What can hang from each mark:
temupe: sivo
mukem: biti
biti: mukem
gido: lesa mukem pebip sivo
sivo: gido temupe zamiv
lesa: temupe
zamiv: lesa sivo
pebip: gido

Each row was made from one small tree. The marks that hang from a mark follow it in brackets, in alphabetical order. Every link used is in the known rows. Write each row's tree.
In the rows, zero is written as 128.
Known rows:
gido[mukem pebip]: [124 153 126  73 140 214 169 121 154 101 143 204 159 129  97 137 149]
temupe[sivo[gido[mukem]]]: [ 98 130 144 141 162  83 138 120 190 107 100 167 138 153  96 104 128]
temupe[sivo[gido[mukem[biti] pebip] zamiv[lesa]]]: [104 149 152 105 175  88 181 117 186  93 121 175 152 150  66 108 126]
pebip[gido[lesa mukem]]: [137  97 150 154 152 154 173 108 153 115 122 141 143 180 104 103 130]
lesa[temupe[sivo[gido]]]: [108 114 141 125 130  36 141 157 146 117  91 160 138 149 109 124 105]
gido[lesa mukem pebip sivo[temupe]]: [ 80 140 148 102 114 225 213  97 127  62 119 247 184 178  92 108 130]
zamiv[lesa]: [145 128 163 147 145 158 135 133  96 134 153 143 135 145 146 112 135]
mukem[biti]: [147 120 111 148  89 126 153 159 132 107 135 133 118 110 127 119 131]
lesa[temupe[sivo[gido[mukem[biti] pebip] zamiv]]]: [108 130 135  90 127  55 176 155 163 100  99 175 151 144  79 131 115]
zamiv[lesa[temupe] sivo[gido[mukem pebip]]]: [ 95 156 165 114 169 120 179 148 116 115 128 189 134 141 123 121  75]
sivo[zamiv[lesa[temupe]]]: [131 143 157  85 141 109 166 127 109 134 140 121 152 146 105 139 133]
zamiv[lesa sivo[temupe]]: [ 78 172 147 149 120 133 138 106  73 143 123 129 113 156 159 116  74]
gido[pebip]: [124 141 116  89 147 144 153 124 133 106 137 162 135 116 102 133 107]
zamiv[lesa sivo[gido[mukem] temupe]]: [ 77 163 151 143 146 137 147 114 115 123 116 146 123 163 153  97  87]
sivo[gido[mukem] zamiv[lesa]]: [130 136 161  83 191 132 175 122 177 103 138 138 161 154  98 106 157]
biti[mukem]: [112 131 116 148 112 136 138 113 109 115 124  93 117 103 121 129 157]
pebip[gido[mukem sivo]]: [120 112 151 113 139 149 191 105 175  71 109 165 141 146 105  95 108]
sivo[zamiv]: [119 148 130  80 140 105 154 108 140 129 130 102 142 130  92 143 133]

Which tree is each row?
[120  89 156 156 153 107 190 104 145  83 110 145 135 163 101  90  85]	pebip[gido[lesa sivo]]
[120 132 143 113 114 164 218 148 135 102 135 232 179 169  59 139 148]	gido[lesa[temupe[sivo[zamiv]]] mukem[biti] pebip]
[ 97 136 138 122 171  91 150 118 192  96 105 184 142 147  83 107 118]	temupe[sivo[gido[mukem pebip]]]
[114 120 134 114 120  66 163 165 157 100  99 187 145 142  97 123 113]	lesa[temupe[sivo[gido[mukem[biti] pebip]]]]
[ 59 159 119 126 144 119 160 106 138 112  99 154 127 158 117 113  75]	zamiv[sivo[gido[lesa mukem pebip] temupe]]
[ 67 150 119 152 122 110 156 119 137 117  97 138 119 158 129 107  86]	zamiv[sivo[gido[lesa mukem[biti]] temupe]]
[100 152 159 123 153  77 150 101 141 131 121 139 142 156  85 126 122]	temupe[sivo[zamiv[lesa]]]
[100 161 155 133 172 144 179 135 130 107 142 177 123 130 122 108  83]	zamiv[lesa sivo[gido[mukem[biti] pebip]]]
[129  87 142 152 168  73 147 155 148 112 111 141 141 160 117 103 120]	sivo[gido[lesa[temupe]]]
[ 89 141 150 110 185  79 177 102 189 105 109 171 159 167  52 116 126]	temupe[sivo[gido[lesa mukem pebip] zamiv]]
[ 97 120 155 163 168  87 146 117 178 114 104 172 146 170  91 103 133]	temupe[sivo[gido[lesa mukem]]]
[107 102 153 143 126 155 193  94 151  78 100 164 151 188 109  85 111]	pebip[gido[lesa mukem sivo[temupe]]]
[ 81 128 138 118 122 154 197 100 107  67 112 206 160 164  97 104  89]	gido[lesa pebip sivo[temupe]]
[ 82 167 140 131 143 144 169 123 119 104 122 164 122 151 140  96  78]	zamiv[lesa sivo[gido[mukem[biti] pebip] temupe]]
[131 122 155  87 184  66 169 141 154 107 126 118 148 148 103 110 123]	sivo[gido zamiv[lesa[temupe]]]
[138  92 153 146 140 137 178 124 145 116 115 150 149 183 104 110 125]	pebip[gido[lesa[temupe] mukem]]
